Each row was made from one path, in order. Every step used is in the known rows, and no mark comes twice. Write each row's path.
Known rows
k/d/h: -3 4 -1 -4 -2 4 -8 0 -5 2 3 7 -5 -2 2 0 -5 2 -5 -4 3 -11 -3 -2 3 3 -3 0
 10 -12 11 -12 -7 3
c/b/w/h/q: -9 -9 -2 -4 -2 0 -10 6 3 -18 1 31 -7 -11 11 3 -11 -4 -16 -20 1 11 -5 -11
 4 -7 -7 -3 12 -8 17 -31 -14 3
w/h/c/b: -9 0 2 -8 0 -9 -9 14 -6 -4 3 24 -4 -13 4 1 0 0 -22 -24 8 10 0 -4 -3 -8
 -7 1 4 -12 12 -23 -8 1
k/d/b/w: -10 2 -11 0 -4 2 -5 3 0 1 9 12 -5 -3 5 1 -8 -1 -11 0 -4 -13 -9 -2 4 0 -4
 4 11 -9 18 -14 -16 -4
f/b/w/h/c: -6 1 2 -5 12 -1 -10 17 1 -3 13 25 -6 -11 10 2 1 0 -11 -10 12 10 -4 -11 3
 -9 -4 2 3 -7 23 -29 -3 -1
d/h/w/b/q: -13 0 -9 -7 -4 10 -9 9 -7 -12 5 26 -11 -4 6 2 -11 -2 -7 -9 5 -18 -7 -19
 0 -6 -2 0 9 -10 14 -31 -3 -2
d/k/b: -5 6 -12 -3 -18 0 -6 7 -7 13 -4 9 -5 -6 -3 -2 -4 3 -11 1 0 -1 -7 -1 1 5
 -2 2 13 -8 17 -13 -6 3
h/w/b/d: -10 3 -9 -6 -16 1 -8 11 -1 -12 1 23 -10 -9 7 -1 -13 -4 -17 -3 17 -6 -4
 -12 2 -20 -4 -1 10 -11 12 -37 -14 -4
h/f/b/c: -2 13 -1 -2 -6 1 -9 14 4 11 5 13 -2 -14 -1 5 -1 -3 -16 -7 4 15 -3 -7 3
 -7 -4 4 -1 -9 19 -18 -4 7
h/c/b/q: -11 2 -9 -8 -9 0 -6 7 -3 2 7 18 -4 -10 1 3 1 -1 -23 -19 5 0 -8 -13 -2 -8
 -4 1 7 -13 15 -14 -9 7
h/q/b/d/k: -4 7 -10 -8 -19 -1 -16 -3 0 3 7 13 -7 -7 6 -1 -13 -2 -14 4 13 -1 -7 -2 7
 -8 5 -1 16 -11 15 -29 -5 0
w/h/q/b: -4 -3 4 -6 5 -5 -17 12 0 -10 9 20 -5 -6 16 2 -9 -2 -10 -15 5 12 0 -6 9
 -16 1 0 12 -9 17 -32 4 2
c/b/w: -8 -2 -9 -3 -13 -5 -3 1 4 -4 0 21 -3 -9 8 1 -12 -2 -21 -12 6 2 -8 -7 1
 -2 -9 -2 7 -8 19 -10 -23 1
q/b: -2 4 -3 -5 -6 -9 -10 7 1 5 10 8 -2 -3 12 1 -9 1 -15 -7 11 4 -3 -3 7 -12
 0 1 8 -9 19 -11 -4 1
f/h/w/b: -2 -3 2 -7 2 1 -10 13 0 -7 -3 22 -6 -7 7 0 -8 -1 -4 -17 10 1 0 -13 1 -24
 -4 0 7 -11 11 -39 -8 -2
b/w/h/d/k: -1 -1 -5 -7 -2 1 -14 3 0 -14 3 26 -10 -7 11 -2 -8 -1 -10 3 3 9 -1 -3 -3
 1 -4 0 11 -8 10 -33 -15 -9
q/b/d/h/c: -10 11 -5 -10 -3 -6 -17 1 -4 8 19 13 -5 -9 7 -1 -10 -1 -15 3 28 -9 -6 -3
 2 -6 1 2 3 -14 15 -25 -3 -8
f/h/q: 7 -4 5 -9 9 3 -14 2 4 -4 -3 13 -5 -7 5 2 -6 -2 -2 -16 3 8 -1 -10 8 -22
 -2 -2 7 -11 11 -33 -9 9
q/b/d: -5 10 -8 -5 -17 -7 -12 3 1 1 10 11 -4 -4 11 -1 -12 -3 -19 3 19 4 -5 -3
 10 -11 -2 0 7 -11 19 -17 -10 0
b/c: -6 4 -7 -6 -22 -2 -8 7 4 1 2 12 -3 -6 5 0 -4 -1 -20 -7 3 9 -3 -8 4 -8 -7
 1 2 -11 14 -8 -10 7
d/k: 2 5 -7 -7 -14 -3 -7 2 -3 7 -4 9 -5 -4 -1 -2 -6 2 -13 -4 0 -3 -4 -3 -1 -1
 -1 0 8 -9 11 -12 -14 1
c/b/d: -7 9 -11 -5 -22 -4 -6 1 -3 -3 -2 18 -4 -11 0 0 -9 -4 -27 -7 14 5 -6 -3 5
 -4 -9 -3 6 -11 13 -15 -22 6
d/k/b/c: -12 8 -17 -3 -36 1 -8 8 -4 12 -1 12 -3 -7 -3 -3 -2 2 -16 3 0 6 -7 -3 2 8
 -4 5 10 -11 17 -9 -3 4
w/b/c: -10 7 -8 -5 -27 0 -9 16 1 -10 6 14 -5 -7 5 0 -4 -2 -21 -7 6 11 -4 -8 2
 -17 -7 3 9 -10 15 -16 -6 3
b/f: -2 5 -2 0 -11 -6 -2 3 3 -2 -8 7 -6 -11 -2 1 -9 0 -12 -7 3 5 -7 -10 4 -8
 -6 1 3 -9 17 -13 -19 6
f/h/q/b: 3 -2 6 -8 7 -3 -17 3 5 1 7 11 -2 -6 12 2 -10 -3 -3 -15 12 11 -1 -7 11
 -23 2 0 10 -11 16 -30 0 4
c/b: -4 3 -7 -5 -12 -6 -4 5 -2 0 -3 15 -2 -9 1 2 -7 -1 -21 -17 5 6 -4 -2 1 -6
 -7 -3 7 -10 13 -8 -17 7
k/b: -6 2 -9 -1 -8 -1 -5 11 -4 7 -2 10 -4 -6 2 0 -5 1 -12 -5 4 5 -4 -6 5 -5
 -4 1 9 -9 19 -14 -5 7

Write each row's path
-10 -1 0 -7 -14 -3 -19 13 3 -11 13 22 -4 -7 16 1 -8 -4 -15 -12 5 18 -1
 -8 10 -13 -2 2 10 -11 19 -26 7 4 -> w/h/q/b/c
-8 -6 3 -6 9 -4 -11 11 2 -7 9 26 -8 -9 13 0 -4 0 -14 -12 7 3 -3 -12 -1
 -11 -6 3 3 -10 17 -28 -13 -6 -> b/w/h/c
-4 6 -6 -9 -17 4 -13 3 -4 -4 -3 24 -10 -9 0 -4 -10 -3 -7 -1 16 -7 -4 -9
 0 -14 -4 1 10 -12 9 -44 -14 -7 -> f/h/w/b/d/k
-3 11 -8 -5 -19 1 -8 13 3 4 6 11 -1 -9 2 1 0 -1 -17 -5 9 14 -4 -6 8 -6
 -5 1 3 -8 19 -8 -1 11 -> f/b/c
-10 -2 -11 1 -8 0 -5 7 2 2 1 15 -5 -6 9 0 -10 0 -12 0 5 2 -8 -10 5 -2 -6
 2 9 -7 25 -16 -12 1 -> k/b/w
-8 2 -4 -7 -5 -9 -5 9 -2 7 3 15 -2 -13 1 2 -2 1 -22 -20 11 2 -4 -4 -5
 -11 -5 0 6 -13 11 -13 -12 2 -> h/c/b
-14 0 -10 -6 -23 1 -7 17 2 -8 3 23 -6 -8 9 0 -9 -3 -18 -11 8 0 -3 -13 -1
 -16 -5 2 8 -12 12 -25 -4 -2 -> h/w/b/c
-12 0 -3 -4 -2 5 -7 10 -7 -6 3 18 -9 -4 6 1 -9 0 -2 -7 8 -19 -2 -8 -2 -6
 -1 1 15 -12 10 -30 -2 -6 -> k/d/h/w/b
1 1 10 -2 13 -4 -11 13 -3 -3 -3 21 -8 -10 5 3 -5 -1 -12 -15 -6 10 2 -7
 -1 -11 -5 4 -1 -9 14 -30 -12 0 -> w/h/f
0 2 -7 -6 12 2 -17 1 3 -5 9 19 -5 -9 5 1 -10 -4 -6 0 9 6 -3 -1 1 -11 -5
 1 6 -10 11 -35 -17 -9 -> f/h/d/b/w
-8 7 -6 0 -20 -8 0 1 0 -2 -8 12 -4 -15 -5 2 -10 -1 -18 -15 5 9 -8 -7 2
 -1 -10 -1 5 -9 17 -10 -22 7 -> c/b/f
4 6 -8 -9 -7 -1 -11 2 0 1 -1 11 -7 -7 2 -1 -5 1 -11 3 6 5 1 2 -4 -5 1 -2
 12 -10 4 -23 -12 -3 -> h/d/k
-3 10 -7 -7 -9 1 -12 -3 -4 -2 1 14 -8 -6 0 -1 -12 -2 -13 4 14 -10 -6 -5
 5 0 -6 -2 2 -11 12 -21 -17 1 -> b/d/h
-2 0 2 -3 -6 -2 -7 -3 3 -7 -10 15 -4 -18 -6 3 -10 -5 -6 -22 5 15 -7 -11
 6 -13 -8 -1 8 -11 14 -29 -17 10 -> c/b/f/h/q
-9 -1 -2 -7 -16 2 -12 14 3 -8 2 24 -5 -9 7 -1 -7 -3 -10 -15 11 7 -1 -14
 2 -21 -8 3 5 -14 12 -33 -5 -1 -> f/h/w/b/c
-9 3 -11 -5 -17 2 -5 3 -3 -5 0 18 -4 -6 2 3 -4 -3 -21 -16 0 3 -8 -12 5
 -1 -7 -2 8 -9 17 -9 -13 12 -> c/b/q
-4 11 5 -2 -2 1 -13 19 -1 0 6 23 -4 -14 1 4 2 -3 -14 -11 0 22 0 -6 4 -5
 -7 6 -2 -8 20 -27 0 6 -> w/h/f/b/c
-13 9 -14 -2 -24 3 -8 8 -2 6 9 8 -2 -5 -1 0 -1 -2 -17 -3 -6 -3 -6 2 5 -1
 -5 6 9 -13 13 -7 -6 3 -> k/d/b/c
-5 3 -2 -7 -8 3 -12 8 -1 -11 -1 24 -8 -9 5 -2 -11 -5 -9 -7 20 -2 -2 -13
 5 -24 -6 0 6 -13 11 -45 -13 -3 -> f/h/w/b/d
-7 6 -9 -1 -6 1 -6 7 -6 6 5 6 -4 -3 -1 1 -3 0 -11 -5 -5 -9 -5 3 4 -3 -2
 3 11 -10 12 -11 -10 2 -> k/d/b
3 8 9 -1 16 -1 -11 18 -4 1 1 20 -6 -12 2 5 0 -1 -9 -14 0 15 1 -5 4 -9 -4
 3 0 -5 19 -31 -3 5 -> w/h/f/b
6 8 0 -5 -7 0 -12 -5 2 -2 -9 10 -7 -14 -7 -1 -6 -1 -1 1 9 14 -3 -2 0 -6
 -5 2 7 -11 7 -31 -17 -1 -> b/f/h/d/k
-9 6 -8 4 -16 -3 -1 7 -2 3 -8 7 -5 -12 -4 1 -8 1 -9 -3 3 9 -8 -9 6 -2 -7
 3 7 -8 23 -15 -12 8 -> k/b/f
-5 7 -2 0 -14 -10 -6 3 3 1 4 6 -3 -9 6 1 -13 0 -12 -5 10 7 -7 -7 7 -8 -3
 3 6 -9 23 -12 -10 1 -> q/b/f
-6 2 0 -5 3 3 -15 0 -2 1 13 6 -4 -2 11 3 -10 -1 0 -5 8 -8 -3 -1 8 -5 5 0
 18 -13 15 -22 6 1 -> k/d/h/q/b
-6 -3 1 -8 3 -5 -9 2 4 4 6 22 -2 -14 5 0 -5 -1 -14 -19 15 6 -6 -11 -2
 -11 -9 1 3 -13 16 -25 -17 -3 -> f/h/c/b/w
3 1 7 -10 10 -4 -12 6 1 8 3 12 -3 -9 3 0 1 1 -7 -15 11 4 0 -9 1 -21 -4 2
 0 -14 11 -27 -9 2 -> f/h/c
-6 6 -4 -8 -14 -1 -20 3 -4 -8 8 22 -9 -7 9 -2 -11 -3 -13 0 11 5 -4 -2 9
 -5 2 1 15 -10 15 -37 -3 -2 -> w/h/q/b/d/k
-7 1 -13 -2 -2 -2 -8 4 1 1 7 17 -5 -6 4 1 -13 -2 -15 -2 0 -9 -10 -5 2 -4
 -5 2 5 -7 19 -15 -20 -5 -> d/b/w
-9 8 -14 -1 -18 0 -8 6 -4 3 -1 12 -6 -7 1 -1 -7 -2 -17 4 13 4 -6 -6 9 -5
 -5 0 8 -10 19 -21 -11 7 -> k/b/d
-7 8 -3 0 -17 -4 -3 11 0 -12 -4 10 -8 -12 -1 1 -9 -2 -12 -8 6 7 -8 -10 2
 -17 -7 2 9 -7 18 -21 -16 3 -> w/b/f
-1 9 5 -2 13 8 -12 17 -5 -4 5 24 -8 -9 1 6 2 -3 -9 -13 -6 14 -3 -15 7 -6
 -3 4 2 -5 23 -31 0 9 -> w/h/f/b/q
-4 13 -11 -7 -25 -5 -13 -2 -3 7 8 11 -5 -5 5 -4 -11 0 -18 9 17 -2 -7 1 6
 -1 1 1 11 -10 17 -17 -11 -3 -> q/b/d/k
-7 6 -15 -5 -6 5 -10 6 -6 0 7 14 -6 -3 -2 2 -5 -3 -16 -7 -7 -9 -10 -9 6
 -4 -3 3 6 -8 17 -14 -10 6 -> d/b/q
-6 12 -8 -7 -10 -4 -16 -3 -5 2 13 12 -5 -5 8 -1 -16 -1 -15 6 22 -6 -7 0
 8 -1 -2 -1 5 -11 17 -19 -7 -3 -> q/b/d/h
